Known rows, with every step that occurs
f/a/d/c: [  7  -5  20   6   9   5  18 -11   3 -11  -5  -4 -17 -13 -10 -14   0  -6
  -5   5 -25 -16  -8  -4 -13  20   7 -12  15  -7 -15  -4 -26  10   1  11
  15   9 -12  -1   0]
r/m: [ 14  -1  -6   2  15   4   7 -13  -3  -7  -5  -4 -15 -18  -4  11   1  -8
  -8   9 -30   1  -9  -1 -13  15   5 -15  10 -11 -20   2 -20   4 -14   6
  -6   3  -2  -1   4]
f/a/k/g/y/m: [  4  -3  17  21  -1   6   1  -4  -9 -15  -2  -3 -17 -14  -6  -6  -9  -9
  -4   1 -24 -18  -8   9 -11  19   0  -8   8 -10 -28  19 -13   1  -2  13
 -11  14   5   0  -1]
a/d/c/m/t/k/g/r: [ 20  -1  14  18  11   0   5  -7   3  10  -8  -6 -15 -14  -3 -17  -1  -9
 -20   7 -25 -29 -10   1 -12   6   3  -3   1 -14 -14   8 -21   4  -9  15
   7  23  -9   1   8]
d/c: [ 13  -4   7   8  16   3  18 -14   1  -3  -6  -3 -18 -12  -7  -1  -2  -7
  -2   4 -30 -12  -6  -6 -10  15   5  -7  11  -5 -19  -5 -42  12  -3   9
   4  11  -5   1   5]
m/c/d/a/k: [ 11   3  18  12   3   5  11 -14  -4 -17 -13  -1 -12 -10  -7 -14  -2 -12
 -11  13 -16 -16 -15  -3 -15  15   4  -6  14 -12 -19  11 -22  14   3   4
 -11  16  -8   0   0]
p/c: [ 14  -2   9   3  12   0   9  -7  -1  -1  -8   1 -17 -13  -8   1  -1  -8
  -3  21 -31 -10  -9  -4 -21  16   1  -8   9 -13 -19  -2 -27   4  -4   7
   2   5  -1  -1   4]
h/z/p/c/d/a/k/g: [ 15   2  24   6   0   0  -2  -9  -6   4 -14  15 -15  -7 -17 -14  -3  -2
 -14  31 -21 -20 -15  -4 -19  26  -1  -5   7 -20 -21  13 -25  17   5  19
 -10  22   2   2  12]
w/s: [  8  -2   5  11  13   0  12 -16  -2  17  -5  -2 -16 -16  -9  -9  -3   1
  -5   9 -33   6  -5   4 -16  10   0  -9  13  -4 -16  -6  22   8  -5   6
 -21   5   3   3   1]
g/y/m/c/d/a/k: [ 10   0  17  28   2  10  12 -11  -6 -23 -12  -1 -13 -12  -4 -16  -1 -15
 -10   7 -12 -29 -12   3 -13  23   2  -3  10  -8 -23  14 -32  14   0   0
 -15  18  -8  -2   6]
f/a/k/g/y/m/c: [ 14  -2  19  17  -3   6   9  -9  -9 -23  -2  -6 -11 -15  -3  -9 -10 -13
  -5   1 -17 -24 -10   7 -17  12   3  -6   9 -13 -29  22 -15   1  -2  10
 -13  20  -2   0  -2]
t/m/c/d/a/k/g: [ 19   3  20  12   0   2   6 -14  -4   0 -12  -6 -11 -16  -8 -16  -4 -14
 -15  16 -24 -19 -14  -4 -12   9   1  -4  11 -20 -32  21 -18  12   3   9
 -13  21   8   1   3]
w/s/x: [  3  -2   7  23  16   1   7 -17  -4   6  -4  -9 -17 -20 -10  -7  -2   4
   1   5 -35  -6  -3   3 -15  12  -3 -10  15  -5 -11 -11  21  11   1   8
 -13   3   5   6   5]
k/g/r: [ 16   3  12  13  14  -1   3 -11  -2   5  -6  -5 -20 -12  -1  -3 -13  -3
  -9   7 -32 -10 -11   4 -10   4  -1 -10   8 -10 -20   1 -10   1  -9  16
  -6   9  -2   3   0]
s/x/z/h: [ -1  -2   5  -6  18  -6  11 -16  -6 -24  -2  -8 -16 -20 -14   0  -4   3
   1  11 -34 -14  -7  -1 -18   6   8  -6  13  -9 -23 -15 -12   3   7   8
  14  26   2   1   5]
h/z: [  6  -1   5  -9  15   1   9  -9  -2 -13  -2   6 -17  -9 -12   4  -4   1
  -9  20 -36  -1 -11  -1 -14  28   5  -6  19  -6 -14  -5   1   5  -2   7
 -10  -3   4   0  10]
w/s/x/z/p/c/d: [ 10  -4  16  15  14   0   9 -19  -6  12 -12  -1 -14 -19 -16 -24  10   2
  -3  23 -25 -20 -12  -3 -19  18  -1  -6   3  -6 -14 -13  -5  17   4  -4
  -4  29  -2  -1  11]
m/r: [ 17   1   7   8  10  -2  14 -13  -4 -16  -3  -9 -13 -11   0  10  -7  -4
  -5  15 -28  -2 -14   4 -11  12   8  -5  18 -10 -13  -3 -12   2  -7  11
  -5   5  11   0   2]
t/k/g/r/m/c/d: [ 31  -2   1   9  13   6   5 -11  -4   2  -8  -5  -9 -19   1 -12   7 -14
 -21  11 -21 -20 -20  -3  -9   3   6 -10   1 -11 -22  14 -12   5 -11  -3
 -16  23  -8  -1   5]
h/z/x: [  4  -3   6 -12  16   5   8  -7  -4 -15   1  10 -18  -7 -12   0  -3   5
  -6  24 -33  -1  -5   0 -16  22   2  -6  15  -7  -4 -16   2   8   1  15
  -6   2   0   3  14]
p/z/h: [  3  -2   5 -10  13  -4   9  -7  -5 -21  -2   9 -17 -16 -15  -2  -8   0
  -8  22 -35  -9  -8   2 -14   0   7  -5  17 -14 -22 -16 -13  -1  -2   9
   5  17   2   0   7]
h/z/p/c/m: [ 14  -1   9  -3  12   0   6 -12  -2  11  -5  13 -15  -9 -15  -8   6   0
 -12  30 -30 -11  -9   0 -17  33   5   1   3 -12 -14  -5 -13  10  -6   4
  -2  17   2  -3  14]
y/m/c/d/a/k/g: [ 19   7  20  18  -7   1  -1 -11  -5 -10 -13  -4 -16 -14  -4  -9  -8 -16
 -11  15 -18 -22 -12  -1 -14  12   0  -5   9 -19 -29  21 -20   6   2  12
 -18  23   4   1   4]
r/m/c/d/a: [ 19   2   2  11  11   5  13 -18  -2 -10 -13  -5 -12 -17  -4  -8   7 -12
 -19  14 -17 -14 -16  -6  -9  18   8  -9   9  -9 -25  -1 -16   9  -9   2
 -17  16 -11  -2   7]
p/c/d/a/k/g/r/m: [ 22   5   9  19   4   2  -1  -4  -4   7 -17   1 -17 -16  -2   2   2 -13
 -17  17 -19 -25 -14   1 -13  16  -3 -16   0 -23 -24  19 -51  11  -8  14
  -7  16 -14  -2   7]
a/d/c/m/t/k/g/y: [ 16  -8  14  23  17   4   5 -10  -4   8  -7  -5 -11 -17  -5 -22   4  -9
 -16   5 -21 -28  -9  -2 -13  15   9   0   0 -13 -22   9 -14  12 -13  10
   7  20   0   1   8]
h/z/p/c: [ 12  -5  12  -5  11   2  11 -10  -2  -4  -5  16 -14  -9 -16  -5   0   2
  -8  29 -30 -10 -10  -2 -23  27   2  -4   8 -10 -11  -8 -22  10  -2  11
   0  12  -1  -1  16]
y/g/r/m/c: [ 32   0  -2   8  18   8  13 -12  -2 -11  -9  -6 -13 -17   5   5  -4 -12
  -8   6 -22 -19  -9   4 -15   7   6 -10   9 -15 -21   2 -30  -2 -13   6
  -6  17 -15   0   3]
f/a/k: [ -2  -2  17   0   0   4   8  -7  -4 -16   0   0 -13  -9 -11  -8  -8  -5
  -3   7 -27  -3 -11   2 -17  16   2 -13  19  -9 -16  11  -9   5   6  13
  -3  10  -5   1 -10]
p/c/d/a: [ 12   0  13  14  12   2   8 -10   0   3 -16   0 -18 -13  -9 -12   6  -8
 -13  25 -23 -18 -15  -8 -12  25   3  -6   9  -9 -22  -9 -25  10  -3   4
 -11  14  -7  -2   8]
z/x/s: [  6  -5   3  11  16   2   6 -12  -3 -14  -4   3 -16 -17  -8 -12  -3   4
   5  12 -31  -2  -6  -2 -17  11  -7  -8  12  -6 -15 -13 -20   4   5   9
  -6   6  -9   2  -4]
a/d/c/m/t/k/g: [ 20  -3  13   9   8  -1   0  -9   1  10  -8  -5 -13 -15  -8 -15   2 -11
 -17  13 -27 -20 -10  -6 -16   8   8  -1   3 -18 -19  10 -10   5  -7  14
   6  24   3   1   7]
w/s/x/z/h: [ -2  -2   4   0  17  -8  13 -18  -7  -6  -3  -8 -16 -21 -16  -4  -3   7
   1   9 -34 -10  -5   3 -21   4   5  -6  11  -7 -23 -15   7   7   8   8
   3  28   2   3   7]
k/g/y: [ 12  -4  12  18  20   3   3 -14  -9   2  -6  -5 -16 -15  -3  -8  -8  -2
  -6   5 -28 -10 -10   2 -11  15   4  -7   7  -9 -28   3  -3   8 -13  10
  -8   5   8   4   1]
y/m: [ 10   1   3  11   6   3   7  -8   0 -15  -3  -4 -20 -15  -6   4  -6 -10
  -3  10 -34  -7  -6   3 -12  16   1  -7  11  -5 -20  -2 -14  -3  -4   3
 -11   6   7  -1   6]
r/m/t: [ 11   2  -3   2  11  -1   8 -14  -3 -18  -4  -7 -13 -16  -5   7  -3  -9
 -14  10 -27  -2 -10  -1 -20  11   7 -11  13 -13 -14  -1 -24  -2 -17  11
 -10  10 -10  -1   8]
m/t: [  5   2   8   2  11  -2  10 -14  -2 -19  -4  -6 -15 -11  -8  -5  -9  -5
 -10  12 -30  -3 -11  -1 -20   9   7  -5  17  -8 -11  -8 -14  -2 -10  10
  -9  11  -6   1   5]

Rows
[ 19   4  20  20   4   4  10 -11  -2   0 -13  -6 -13 -15  -3 -17  -8 -12
 -19  11 -23 -27 -16   2  -9   5  -2  -4   7 -15 -26  19 -27  10   1   9
 -12  22  -4   1   5]
t/m/c/d/a/k/g/r
[ 24   3   9  19   9   9   8  -9  -3 -11 -17   0 -14 -13   0  -7  -1 -14
 -12  11 -12 -29 -14   3 -12  16   2  -9  13 -17 -19  14 -47  10  -2   6
 -11  23 -19  -1   4]
y/g/r/m/c/d/a/k
[ 27   5   8  13   2   3   9 -13  -5 -10 -10  -4 -10 -16   1   8  -8 -13
 -16   3 -16 -21 -11   4 -17   5   1 -14   5 -21 -26  22 -31   5  -8  21
  -7  18 -15   0   3]
d/a/k/g/r/m/c
[ 13  -2  14   8  13   4   8 -14  -3   7 -11   7 -16 -11 -12 -24   5  -5
  -7  27 -24 -12 -16  -6 -17  19   2  -5   4  -7 -14  -9 -30  14  -6  -6
  -6  21  -3  -1   7]
z/p/c/d
[ 21   8  19  27  -3   3   4  -8  -3 -11 -14  -5 -17 -12   0 -10 -11 -13
 -14   9 -17 -30 -14   6 -11   8  -3  -6   5 -14 -23  20 -30   3   0  11
 -16  24  -8   0   4]
y/m/c/d/a/k/g/r
[ 23  -4  -6   8  14   5   1  -6  -1   6  -4  -2 -13 -19  -1   7   1  -7
 -17   6 -31 -12 -11   2  -9   5   1 -16   0 -13 -23  12 -13   1 -11  14
  -6  13  -3   1   5]
t/k/g/r/m
[ 25  -7   5  29   7   3   7  -4  -6 -13  -2  -7 -12 -16   2   7  -3  -9
 -10   9 -26 -20 -12   8  -6  12   4  -1   6  -9 -22  12  -9  -1  -8  13
 -11  14  20   0   9]
t/k/g/y/m/r
[ 18  -3   6   0  13   5  21 -16   1 -12  -3  -9  -8 -18  -7  -8  -2 -13
 -10   9 -34  -8  -9  -3 -15   6   5  -2  12  -9 -25   2  -9   4  -4  -1
  -6  11   6  -1   5]
t/m/c
[ 19   1  17  27  -1   6  10 -11  -8 -22  -9  -4 -12 -16  -2  -4  -9 -14
  -8   2 -16 -27  -7   6 -16  13   1  -3   6 -15 -31  19 -21   5  -3  14
 -11  18   0   0   5]
d/a/k/g/y/m/c
[ 14  -2  23  27  10   4   1  -6 -10   5 -16   2 -15 -13  -6 -17  -1  -9
  -9  16 -16 -27 -14   0 -14  22   1  -6   5 -17 -30  15 -34  19  -5   9
  -7  12  -1   1   4]
p/c/d/a/k/g/y
[ 28  -2   2  17  11   7   6 -12   0   3 -13  -4 -11 -19  -1 -12   7 -12
 -27  11 -17 -25 -18  -4  -6   9   5  -9   1 -11 -27   7 -10   5  -7  10
 -17  27 -11   0   9]
t/k/g/r/m/c/d/a
[ 17   2  11   4  14   4  12 -18  -5 -11  -8  -6 -13 -13  -4 -20   1 -11
  -9  16 -22 -10 -17  -5 -12  12   8  -4  12  -5 -17  -3  -9   7  -7 -11
 -16  14  -4  -1   1]
m/c/d
[ 17   4   5   7  11  -4  10 -14  -4   0  -3 -11 -13 -11   1   6  -1  -6
 -10  16 -28  -4 -13   5  -6  17  10   0  13 -12 -14   0  -4   3 -12   7
  -7   9  13  -2   2]
c/m/r
[ 13   3  17   4   3  -2  -4 -10  -7   0  -6  -2 -16 -11  -7  -3 -13  -8
  -2  11 -30  -4 -10   0 -18   8   0 -11  13 -19 -23  19 -13   7   0  16
  -4   8  11   4  -5]
a/k/g
[  6   1   9  14  14   4   8 -15   0  -1 -12  -2 -19 -13  -8 -14   2  -5
 -15  17 -25 -10 -15  -6  -5  23   6  -6  14  -3 -21 -11  -7  10  -3   3
 -15  12  -3   0   6]
c/d/a
[ 15  -2   6  28   9   3  15  -8  -7 -24  -3  -9 -15 -14   3   9  -5  -8
  -4   8 -24 -16 -10  10  -8  18   5  -2  12  -5 -17   1 -21   2 -11   6
 -10   6  12  -2   8]
g/y/m/r
[ 17   0   9   4  15   5  17 -18  -2  -6  -7 -10 -10 -17  -6 -22   5 -14
 -13  16 -30 -12 -16  -6 -10  11   6   0  12  -6 -23   2 -13   9  -6 -15
 -16  14   4  -2   6]
t/m/c/d
[ 19   6  21  11   0   0   1 -14  -7  -4 -13  -4 -13 -12  -5 -14  -8 -11
 -11  15 -18 -17 -15  -3 -15   9   3  -7  11 -19 -28  17 -13  10   1  13
 -14  20   2   3  -1]
m/c/d/a/k/g
[  9   1  17  34   3   6  -1  -7  -8  -8 -13  -2 -19 -15  -5 -12  -4 -11
 -10   9 -20 -26 -11   4  -7  22  -1  -5   6 -10 -29  15 -25  10  -4   6
 -19  16   6   0   7]
c/d/a/k/g/y/m
[ 15   0  22  25   9   5   6 -15 -11  -6 -13  -4 -11 -14  -3 -20  -6 -10
 -12   7 -12 -24 -15   0 -13  15   4  -4   8 -13 -30  16 -16  17  -6   7
 -13  17  -2   3   1]
m/c/d/a/k/g/y
[ 23   2   6  14  11  -3  17 -15  -2   2  -4 -10 -15 -11   1   6   2  -7
  -8  11 -25 -14 -11   2  -3  18  10   1  10 -12 -15   1 -35   8  -9   9
   1  17   7  -2   6]
d/c/m/r
[ 21  -8  -8   9  17   8   5  -2   2  -5  -6  -1 -11 -17  -3   0   2 -10
 -17   9 -29 -19 -12   2 -16   7   6  -7  10 -11 -12   1 -22  -7  -9  12
  -6  23 -12   0   9]
y/g/r/m/t/k
[  7  -5   6   6  14   1   4  -6  -4 -25  -4   8 -16 -19 -11 -10  -4   5
   2  21 -33 -10  -6  -1 -12   6  -8  -8  14 -11 -15 -18 -18  -1   6  11
   0   6  -7   0   1]
p/z/x/s
[ 17   5   1   9  10  -3   3 -12  -4  -7  -6  -8 -15 -16  -1   6  -8  -7
 -18   8 -27 -11 -12   4 -17   3   3 -12   7 -16 -17   5 -29  -5 -19  20
 -11  15 -13   1   7]
k/g/r/m/t
[ 12   3  18  12   0  -1  -2 -10  -4  -3 -10  -2 -16 -11  -8  -2 -12  -6
  -8  11 -26  -9  -9  -1 -15  12   0 -11  13 -20 -28  14 -13   9   2  24
  -5  12   7   4  -1]
d/a/k/g
[  9   4  14  10  11  -3  11 -16   1  -5  -8  -8 -16 -13  -7 -13   0 -10
 -12  11 -24 -17  -7  -3 -17  18   9   0  11 -13 -10  -3 -30   7 -12   6
   7  17 -10  -2   8]
a/d/c/m/t
[ 12  -3  16   9  14   4  17 -13   3  -8  -9  -4 -18 -13  -7  -8  -2  -8
  -2   7 -25 -16  -6  -5 -15  18   5 -10  13 -10 -14  -3 -37  14  -4   7
  17   4  -6   0   4]
a/d/c
[ 25   5   7  18  11   3   7 -16  -3   0 -15  -7 -15 -17   1  -8   1 -10
 -23  11 -16 -22 -17  -2  -6  11   5  -9   4 -14 -28   4 -20   5 -11  10
 -18  22 -14  -1   8]
k/g/r/m/c/d/a
[ 15  -9   5  25  11   8   1  -4  -4  -5  -3  -2 -16 -18  -5  -4  -2 -10
  -9   5 -31 -19  -8   3  -9  14   1  -4   2  -5 -29   9  -1   1  -6   7
 -11  13  14   1   8]
t/k/g/y/m
[ 20   7  22  21   3   2   5 -12  -4  -5 -14  -4 -15 -11  -1 -15 -11  -9
 -15  10 -17 -25 -16   3 -12   6   0  -7   8 -14 -22  15 -25   9  -2  13
 -12  22 -11   2   1]
m/c/d/a/k/g/r
[ 24  -8   6  19   8   8   9  -9  -5 -13  -3  -6 -10 -19  -1  -7  -2 -14
 -10   4 -24 -24  -9   2 -14   8   4  -1   2  -8 -30  14  -2  -1  -7   5
 -13  19   7   0   7]
t/k/g/y/m/c
[ 24   6  12   9   0   1   0 -14  -8  -3 -14  -4 -11 -16  -4  -5  -2 -14
 -15  14 -15 -17 -14  -4 -15  11   3 -12   7 -24 -30  24 -24  11  -4  14
 -15  20  -2   1   2]
r/m/c/d/a/k/g
[ 10  -3  17   9  16   2   6 -17  -6  -6 -11  -3 -15 -16 -14 -19   7  -3
  -2  25 -24 -24 -15  -7 -16  20   2  -6   4  -7 -14 -13 -26  14   3  -4
   8  27  -1  -2  11]
s/x/z/p/c/d
[ 13   1  13  10  15   1  11 -14   2   7  -9  -5 -18 -14  -6 -11   5 -10
  -7  10 -26 -16  -5  -3 -10  23   7  -4   7 -12 -16  -2 -26  14  -8   0
  12   9  -2  -2   3]
a/d/c/m
[ 17  -3   7  12  11   0   3  -6   0   0  -4  -4 -15 -13  -4  -9  -9  -5
 -18   8 -31 -16 -14   2 -14  -2   2  -6   6  -9 -16   4  -4  -4  -7  19
  -7  20  -5   3   6]
m/t/k/g/r
[ 26   6  11  10   6   3   4 -13  -9  -6 -11  -6 -11 -15   2  -8  -2 -15
 -13  11 -15 -20 -18   1 -13   5   3 -12   5 -17 -21  22 -35  10 -10  -2
 -15  19 -12  -1   0]
a/k/g/r/m/c/d
[ 15  -1   9  12  12   6  19 -17   2  -7 -12  -7 -12 -18  -8 -19   5 -11
 -20  16 -25 -16 -15  -7  -7  17   6  -1  12  -6 -26  -4 -10  10  -2  -2
 -16  19  -1  -2   9]
t/m/c/d/a
[ 18 -10   8  22  18   3   6 -10  -5  12  -5  -5 -12 -16  -5 -16   4  -8
 -17   2 -25 -26 -10  -3  -9  14   9   3   0  -9 -27   8 -19  11 -13  12
  -3  26   1   1  10]
d/c/m/t/k/g/y
[  8  -3   9  -6  13   6   6  -4  -4 -21  -2   9 -18 -13 -11  -3  -5   1
  -4  24 -31  -9  -3   1 -10   4  -1  -8  15 -13  -9 -21  -2   3   0  16
   6   8   2   2   9]
p/z/x
[  7 -11   0  19  11   8  10  -4  -1 -19  -1  -1 -12 -15  -8  -9   2 -10
 -14   5 -29 -18 -10   2 -16  12   5   0   8   0 -15   2  -9  -2  -7   5
 -10  18  -1  -2  12]
g/y/m/t/k
[ 21  -5  10   6   6  -2  -3 -10  -2  18  -5   5 -10 -15 -13 -18   2  -7
 -20  22 -29 -15 -12  -4 -21   7   5   2  -2 -18 -21   6  -3   1  -7  18
  -4  35   6   1  10]
z/p/c/m/t/k/g
[  9   1  11  23   7   0   3 -10  -7 -17  -5  -8 -18 -15  -4  -5 -11  -9
 -10   7 -27 -17  -8   5 -17  12   3  -1  10 -10 -21   3 -18  -5 -14  12
 -17  16   2   0  10]
k/g/y/m/t
[ 18   6   6  19   6   3  -1  -9  -5   2 -14  -2 -17 -16  -1  -1  -2  -9
 -18  10 -20 -18 -15   3  -7  13  -1 -16   5 -17 -23  17 -37  10  -9  14
 -12  15 -11   0   4]
c/d/a/k/g/r/m
[ 20  -1  13  24   8   6   5 -14 -13  -7 -13  -4  -9 -18  -1 -11   0 -13
 -15   5 -10 -24 -15   0 -12  17   6  -9   4 -18 -32  22 -27  16 -12   7
 -13  16  -6   1   3]
r/m/c/d/a/k/g/y
[ 16   4  10  17   4   7  13 -12  -4 -16 -13  -1 -12 -13  -2  -6   0 -13
 -17   8 -12 -23 -16   2 -13  14   1 -12   9 -13 -18  16 -39  13  -4   6
 -11  18 -20  -2   3]
g/r/m/c/d/a/k
[ 17  -2   5  19   5   1   2  -2   1  -5  -4  -5 -17 -15  -3  -3  -9  -8
 -17   7 -32 -22 -11   6 -13   0  -1  -4   5  -8 -17   8 -13  -9  -6  17
 -12  23  -2   1  10]
y/m/t/k/g/r
